Every row comes from one small tree of marks. The marks that hang from a mark follow it in brackets, in alphabetical order. Every link used is in the known rows. Which tree was each row made from?
Known rows
nanor[zuri[linenaz zogemug]]: [-2.33  2.46  0.83 -2.98  0.79  1.85 -1.83  0.94 -1.80  1.43 -0.72 -5.08
 -0.92  2.92 -2.74  1.27  1.93 -0.71  1.27 -1.54]
nanor[zuri[linenaz]]: [-1.73  3.31  1.44 -2.32  0.59 -0.04 -0.25  0.83 -1.61 -0.85 -0.43 -3.92
  0.19  3.33 -1.70 -1.71  4.24 -0.46  1.40  0.62]
nanor[zuri[linenaz netidin[diziz]]]: [-2.22  2.17 -0.22 -2.91  0.80  0.45 -4.37  2.71 -1.39 -0.97  1.13 -1.73
 -0.70  1.96 -3.65  3.55  3.47 -0.28  2.79 -0.35]
nanor[zuri[netidin[diziz[semog]] zogemug]]: [-0.25  0.23 -3.28 -1.72 -0.23  3.05 -9.00  1.79 -0.35  0.92  4.01 -1.22
 -2.27  0.27 -3.83  7.55 -0.27  0.56  2.45 -3.27]
netidin[diziz zuri[nanor]]: [-1.69 -0.43  0.25 -3.70  1.70  0.58 -4.46 -0.08 -0.51 -0.18 -0.33  0.56
 -1.24 -0.10 -2.10  4.63  2.54  2.39  1.85 -1.90]
zuri[linenaz[mubopu] nanor netidin zogemug]: [-3.08 -1.13 -0.59  1.24  1.88  1.95 -7.84  1.36 -0.50  1.36 -0.24 -4.58
 -1.78  3.71 -3.85  3.74 -1.45 -4.27  4.23 -2.96]
nanor[zuri[linenaz[mubopu]]]: [-1.73  5.21  0.40 -2.10 -0.45 -0.79 -1.21  0.37 -2.72 -1.34 -0.83 -3.92
  0.50  5.86 -0.87 -1.68  4.79 -1.12  3.44  0.06]
zuri[linenaz[mubopu] nanor netidin]: [-2.89 -0.49  0.19  2.04  2.02  0.27 -6.36  1.02 -0.26 -0.85 -0.24 -3.28
 -0.65  4.06 -2.83  0.96  0.72 -4.07  4.33 -0.83]
netidin[diziz zuri[linenaz nanor zogemug]]: [-2.27  0.75  1.82 -4.56  1.37  2.99 -6.01  1.47 -1.18  1.27 -0.75 -2.94
 -2.22  0.89 -4.54  7.11  1.78  1.81  1.64 -3.17]
zuri[nanor zogemug]: [-1.53 -3.19 -0.34  0.10  1.60  2.24 -4.23 -0.03  0.38  2.01 -0.06 -2.39
 -1.98 -0.20 -1.99  3.68 -2.69 -1.88  1.62 -3.34]
zogemug[zuri]: [-1.65  1.47 -0.25 -0.24 -1.11 -1.41  0.57 -0.10 -0.90  0.46  0.76 -1.20
  1.22  0.20  1.11 -2.89  0.18  0.49  1.52 -0.32]
diziz[netidin[zuri] semog]: [ 0.56  1.11  2.16 -0.93  0.72  1.67 -4.50 -0.65  1.56  0.18  2.39  0.02
 -1.57  2.04 -2.61 -3.25  0.97  4.15  0.19 -0.51]
zuri[linenaz netidin zogemug]: [-2.18 -0.62  0.17 -0.07  1.40  2.21 -4.42  1.97  0.13  1.87 -0.09 -3.63
 -1.13  1.13 -3.71  2.50 -1.88 -1.88  0.62 -1.44]
zuri[nanor]: [-1.05 -2.63  0.34  1.09  1.79  0.63 -2.42 -0.23  0.62 -0.02  0.10 -1.23
 -0.86  0.13 -0.60  1.12 -0.43 -1.20  1.70 -0.78]
netidin[diziz]: [ 1.34  0.52  0.00 -1.44 -1.44  0.23 -1.49  1.33 -0.52 -0.72  1.24  1.89
 -0.76 -1.43 -0.47  5.35  0.33  1.43  0.81 -1.02]
zogemug[zuri[nanor netidin]]: [-4.46 -2.75 -1.42  1.62  2.44 -0.78 -4.76  0.25  0.51  0.73  1.49 -2.06
  0.42  0.20 -1.05 -1.51 -1.43 -2.44  3.59 -1.69]
mubopu[linenaz]: [ 0.17  1.08  2.63  0.30  1.09 -1.18  0.14  0.08 -0.37  0.36 -0.16 -2.08
 -2.10  1.94 -2.72  0.77  2.11 -0.79  0.87  0.06]
netidin[zuri]: [-1.67  1.51 -0.05 -2.86  1.63 -0.28 -0.30 -1.05 -0.56  0.36 -1.52 -0.28
  0.25  1.20 -0.67 -1.11  2.34  2.15 -0.55  0.23]

Write each row's tree
[-2.81  0.10  5.20 -2.10  3.47  1.50 -4.22  0.32  0.78  0.43 -0.30 -2.84
 -1.71  3.93 -4.14 -3.33  1.65  1.83  2.21 -0.91]  diziz[netidin[zuri[linenaz nanor]]]
[-3.20 -1.80 -0.36 -2.83  3.31  2.04 -4.52 -1.00 -0.47  2.67 -1.44 -2.79
 -1.70  1.16 -2.22  2.75 -0.38  0.14  0.90 -2.94]  netidin[zuri[nanor zogemug]]
[-3.73  2.55 -1.90 -1.90  0.92  1.08 -5.14  1.16 -2.36  1.45 -0.73 -5.03
 -0.87  5.69 -3.41  1.33  1.39 -2.69  3.82 -2.02]  nanor[zuri[linenaz[mubopu] netidin zogemug]]
[ 1.34  4.78  2.48 -3.07 -1.45  1.86 -5.03  1.34 -0.49 -1.85  1.79 -1.21
 -0.55  0.89 -2.93  4.03  5.18  4.29 -0.33  0.03]  netidin[diziz[semog] zuri[linenaz]]
[-0.97 -1.95  2.32 -0.83  2.56  3.96 -8.49 -0.68  1.91  2.42  1.98 -2.19
 -3.45  2.05 -4.38  0.44 -1.77  2.66  1.82 -3.80]  diziz[netidin[zuri[nanor zogemug]] semog]
[-3.33 -2.87  0.57  0.83  3.03  2.97 -6.94  1.68  0.68  1.89  0.10 -4.58
 -1.90  0.98 -4.62  3.44 -2.15 -3.53  2.33 -2.68]  zuri[linenaz nanor netidin zogemug]
[-3.40  1.66  0.54  0.57  0.51 -0.91 -2.46  1.50 -0.42  0.17  0.94 -3.29
  1.28  1.54 -1.63 -3.36  0.62 -1.30  1.90  0.20]  zogemug[zuri[linenaz netidin]]
[-3.62 -1.09 -3.42 -1.99  2.54  1.57 -4.35  0.44 -0.65  2.54  0.14 -2.55
 -1.39  1.80 -2.87  1.74 -1.05 -1.74  1.99 -2.29]  nanor[zuri[netidin zogemug]]
[-2.26 -2.47  0.43 -0.47  1.57  3.23 -8.58  3.05  0.23  1.37  1.30 -2.72
 -2.41 -0.11 -5.04  8.45 -1.83 -1.62  3.07 -3.49]  zuri[linenaz nanor netidin[diziz] zogemug]
[-3.18  1.92  1.06 -2.81  1.64  1.90 -5.57 -0.47 -1.73  1.36 -2.47 -4.82
 -1.19  5.00 -3.16  2.25  2.03 -0.63  2.84 -2.91]  netidin[zuri[linenaz[mubopu] nanor zogemug]]
[-3.29  0.86  2.54  0.44  0.41 -0.28 -2.78  0.75 -0.58 -0.25  0.35 -4.70
  0.90  1.51 -1.29 -2.60  1.79 -1.12  3.11 -0.89]  zogemug[zuri[linenaz nanor]]
[-1.82  5.00  1.20 -0.18 -2.40 -2.04 -0.85  0.49 -2.27 -0.83 -0.03 -3.67
  1.85  3.95  0.38 -3.12  2.68 -0.60  3.18 -0.24]  zogemug[zuri[linenaz[mubopu]]]
[-0.01 -0.49 -0.29 -2.64  0.34  3.63 -9.04  0.25 -0.05  1.22  2.08 -1.30
 -2.74 -0.37 -3.15  8.24  0.67  2.49  1.42 -3.92]  netidin[diziz[semog] zuri[nanor zogemug]]
[ 1.47  2.85  0.25 -2.93 -1.07  1.58 -4.94  0.22 -0.24 -1.32  2.15  1.24
 -0.67 -0.57 -1.57  4.83  3.05  4.05 -0.28 -0.76]  netidin[diziz[semog] zuri]
[-3.45 -0.27  1.00  0.44  0.45  0.02 -6.43  2.56 -0.18 -0.57  2.22 -2.58
 -0.07  0.29 -3.29  2.46  0.97 -0.94  4.19 -1.65]  zogemug[zuri[linenaz nanor netidin[diziz]]]
[ 1.78 -0.54 -1.41  1.09 -1.12  1.75 -7.10  2.00  1.17 -1.27  4.31  1.48
 -1.11 -1.42 -2.35  5.88 -0.39  0.71  1.00 -1.01]  zuri[netidin[diziz[semog]]]
[-0.40  2.76  0.66 -0.83 -1.56  1.45 -2.69  0.98 -1.93  0.85 -1.16 -3.63
 -0.59  3.55 -1.82  2.65  0.03 -1.23  1.84 -1.98]  zuri[linenaz[mubopu] zogemug]
[ 0.35  0.48  0.50 -1.93  0.55  1.96 -7.15  0.13  0.40 -1.06  2.26 -0.12
 -1.57 -0.23 -2.36  5.66  3.08  2.85  1.67 -1.66]  netidin[diziz[semog] zuri[nanor]]
[-1.21 -0.10 -0.03 -1.32 -0.11  2.54 -5.92  3.10 -0.44  1.30  1.36 -1.51
 -1.67 -0.54 -4.66  7.64 -1.53 -0.18  1.29 -2.32]  zuri[linenaz netidin[diziz] zogemug]
[-1.66 -0.04  0.12  0.60  0.30  0.54 -8.07  2.37 -0.48 -1.66  1.22 -1.34
 -1.19  2.82 -3.30  5.91  1.26 -2.51  5.12 -1.88]  zuri[linenaz[mubopu] nanor netidin[diziz]]
